What can hang from each mark
q_778: q_34
q_682: q_254
q_397: q_254 q_905
q_36: q_34
q_34: q_778 q_905
q_913: q_254
q_254: q_397 q_682 q_913
q_233: q_905
q_905: q_34 q_540 q_913

Known rows, with every way that one mark hangs from another
q_233(q_905): -47; -327; -3; 11; 45; 110; 121; 37; -8; 81; 73; 61; 234; 97; 12; -135; -152; -19; -37; 11; -3; 183
q_682(q_254(q_397(q_905))): 251; -212; -115; -162; -214; 8; 24; -134; -4; 239; -98; 57; 240; -10; 58; -259; -9; 305; 69; -245; 74; 265
q_778(q_34(q_905(q_913))): 300; -499; -59; -432; -14; -25; 53; 15; -16; 131; 92; 160; -12; -226; 77; -294; -21; -125; -26; -45; -135; 223
q_254(q_397(q_905) q_682 q_913): 462; -237; -15; -12; -329; 20; 40; -179; 33; 13; -225; -40; 537; -151; 15; -379; -28; 354; -73; -388; -16; 235
q_233(q_905(q_540)): -129; -383; -21; 77; -10; 225; 128; 93; -15; 63; 73; 94; 405; 34; -14; -142; -127; -61; -43; -36; -112; 291
q_397(q_905(q_34 q_913)): 176; -534; -83; -483; -97; 174; 58; 47; 20; 203; 3; 187; 122; -349; 3; -218; 73; 30; 56; -72; -100; 227
q_233(q_905(q_34 q_540)): -152; -438; -121; -75; 24; 369; 146; 112; 60; 12; 93; 163; 445; -36; -35; -187; -182; -89; -29; -42; -115; 265
q_34(q_778 q_905(q_540 q_913)): 286; -578; 18; -173; 49; 228; 60; 23; -25; 196; 90; 168; 252; -216; 6; -173; 21; -111; -206; -94; -176; 331
q_905(q_34 q_540 q_913): 39; -416; -92; -205; -91; 397; 58; 145; 47; 37; 16; 181; 276; -337; -19; -172; 11; -26; -42; -106; -194; 270
q_397(q_254(q_682) q_905): 213; -502; -52; 70; -175; -254; -25; -211; -144; 204; -81; 65; 120; -114; 36; -230; 82; 172; -54; -291; -21; 284
q_905(q_34): 38; -242; -108; -108; 25; 182; 74; 23; 62; -63; 28; 66; 69; -95; 0; -137; -110; -21; -40; -38; -71; 127
q_913(q_254(q_397 q_682)): 182; -121; 96; 568; -254; 10; 6; -194; 150; -114; -119; -139; 155; 72; 52; -223; -47; 225; -94; -299; 15; 216
q_36(q_34(q_778 q_905(q_540))): 280; -367; -25; -125; 95; 187; 139; -39; -86; 6; 161; 63; 20; 64; 1; -161; -41; -10; -306; -25; -171; 319
q_34(q_778 q_905): 288; -404; 3; -88; 162; 10; 73; -88; -6; 92; 105; 44; 57; 40; 26; -132; -96; -96; -207; -32; -49; 187
q_905(q_34 q_913): 103; -340; -81; -253; -32; 286; 51; 95; 54; 46; 14; 153; 100; -276; 7; -163; -11; 11; -27; -68; -91; 161
q_36(q_34(q_778)): 343; -69; 32; 17; 167; 192; 109; -22; -64; -17; 124; 17; -213; 128; 25; -67; -34; 160; -248; 0; -139; 139
q_254(q_397(q_905(q_34)) q_682 q_913): 431; -298; -113; -149; -291; 162; 64; -159; 114; -38; -202; 17; 602; -223; -5; -418; -80; 316; -59; -397; -24; 206
q_682(q_254(q_397)): 191; -42; -108; 75; -145; 122; 13; -93; 23; 81; -98; 21; 233; 59; 60; -192; -93; 299; -11; -243; 80; 205
q_397(q_254(q_682 q_913) q_905): 395; -535; -68; -127; -261; -124; -5; -203; -155; 207; -234; 92; 371; -218; -8; -318; 61; 211; -29; -403; -19; 262
q_778(q_34(q_905)): 237; -373; -84; -289; 32; -135; 73; -44; -8; 24; 101; 78; -43; -52; 71; -274; -120; -153; -31; -20; -121; 187
q_778(q_34(q_905(q_540 q_913(q_254)))): 199; -647; -4; -222; -152; 94; 52; 37; 45; 135; 40; 160; 44; -247; 39; -314; 37; -228; 52; -103; -222; 353
q_682(q_254): 80; -161; -105; -109; -35; 57; 31; -16; -75; 154; -4; 82; 133; 46; 18; -128; -100; 128; 16; -158; 80; 182
q_905(q_34(q_778) q_540 q_913): 238; -394; -42; -129; 95; 484; 61; 134; 74; 98; 71; 215; 221; -284; -18; -135; 2; 2; -143; -113; -260; 229
q_36(q_34(q_778 q_905(q_913(q_254)))): 374; -520; 104; -166; 19; 189; 95; -68; -22; 158; 92; 82; -238; -11; 23; -175; 62; -6; -217; -27; -50; 267

Rows
247; -252; 134; 423; -310; 124; -15; -136; 140; -19; -134; -52; 179; -111; 62; -244; 40; 260; -82; -323; -2; 249	q_905(q_913(q_254(q_397 q_682)))
166; -427; -109; -224; -17; -22; 82; 12; -11; 0; 101; 108; 130; -110; 41; -290; -90; -186; -40; -65; -225; 297	q_778(q_34(q_905(q_540)))
-58; -564; 117; 301; -182; 233; 76; 45; 44; 133; 21; 100; 473; -56; -14; -227; -37; 19; -41; -235; -52; 362	q_233(q_905(q_540 q_913(q_254(q_682))))
306; -620; 111; -53; 27; 124; 41; -54; 59; 227; 38; 98; -36; -106; 20; -157; 36; -130; -119; -76; -40; 239	q_34(q_778 q_905(q_913(q_254)))
199; -482; 25; 47; 14; 495; 55; 103; 145; 115; 25; 175; 91; -239; -32; -133; 39; -57; -69; -138; -238; 250	q_905(q_34(q_778) q_540 q_913(q_254))
87; -586; -35; -260; -137; 141; 56; 35; -60; 136; 33; 143; 305; -274; 0; -209; 37; -145; -97; -90; -117; 371	q_34(q_905(q_540 q_913))
-19; -512; -67; -289; 38; 355; 118; 134; 59; 134; 75; 212; 320; -149; -1; -202; -111; -18; -16; -15; -17; 190	q_233(q_905(q_34 q_913))
514; -613; -157; -384; -7; 210; 49; -92; -43; 279; -166; 224; 210; -285; -34; -261; 32; 104; -45; -256; -127; 180	q_397(q_254(q_913) q_905(q_34(q_778)))
360; -308; -152; -303; -362; 255; 59; -74; -27; 230; -244; 107; 661; -186; -20; -361; 0; 316; 80; -393; -31; 353	q_682(q_254(q_397(q_905(q_540)) q_913))
146; -595; 97; 73; -198; -69; 13; -136; 25; 106; -7; 23; 159; -124; 28; -259; 8; -55; -90; -231; 74; 299	q_34(q_905(q_913(q_254(q_682))))
165; -588; 26; -93; -217; 86; 26; -68; 92; 153; -36; 107; 144; -248; -3; -286; 67; 79; 43; -250; -21; 259	q_397(q_905(q_34 q_913(q_254(q_682))))
251; -484; 96; 232; -316; -3; -4; -215; 127; 37; -96; -40; 273; -106; 67; -327; 10; 113; -133; -302; 77; 317	q_34(q_905(q_913(q_254(q_397 q_682))))
355; -323; 47; 26; -293; 5; 0; -149; 38; 124; -84; 18; 333; -215; 70; -312; 83; 330; -91; -308; -39; 291	q_254(q_397(q_905(q_913)) q_682)
-52; -507; 9; -80; -61; 331; 106; 159; -34; 178; 63; 185; 434; -146; -12; -169; -35; -23; -44; -60; -121; 327	q_233(q_905(q_540 q_913))
253; -670; 92; 13; -35; 233; 51; -12; 42; 214; 33; 131; 138; -168; -8; -171; 59; -169; -125; -115; -151; 354	q_34(q_778 q_905(q_540 q_913(q_254)))
67; -374; -83; -202; -86; 93; 128; -35; -113; -45; 105; 36; 70; 5; 1; -204; -25; -41; -198; -24; -102; 360	q_36(q_34(q_905(q_540)))
358; -72; -123; -121; -238; 258; 34; -75; 3; 85; -246; 46; 494; -63; 12; -284; -111; 341; 8; -344; 92; 185	q_682(q_254(q_397 q_913))
180; -320; -110; 87; -256; 133; 51; -137; 125; -39; -50; 25; 506; -171; 14; -346; -35; 236; -97; -338; -136; 335	q_254(q_397(q_905(q_34 q_540)) q_682)
282; -208; 13; 177; -239; -109; 18; -200; 47; 11; -78; -62; 295; -35; 61; -290; -12; 304; -92; -289; -18; 249	q_254(q_397(q_905) q_682)
318; -324; -84; -304; -265; 115; 2; -70; -14; 342; -120; 138; 268; -190; 62; -281; 82; 343; 71; -259; 56; 299	q_682(q_254(q_397(q_905(q_913))))
228; -554; -77; -383; -71; 88; 60; 69; -16; 116; 96; 193; 156; -296; 48; -315; 4; -159; -35; -85; -251; 333	q_778(q_34(q_905(q_540 q_913)))
336; -602; 40; -226; 9; 274; 55; 14; 121; 279; 7; 179; -66; -231; -5; -184; 92; -4; 24; -103; -135; 203	q_397(q_905(q_34(q_778) q_913(q_254)))
356; -557; -110; -328; -231; -15; 18; -108; -165; 276; -239; 136; 207; -272; -13; -259; 105; 97; 56; -244; -67; 249	q_397(q_254(q_913) q_905)
416; -428; 22; -336; 96; 178; 107; -35; -88; 132; 139; 115; -129; -53; 36; -171; 24; 55; -293; -13; -70; 243	q_36(q_34(q_778 q_905(q_913)))
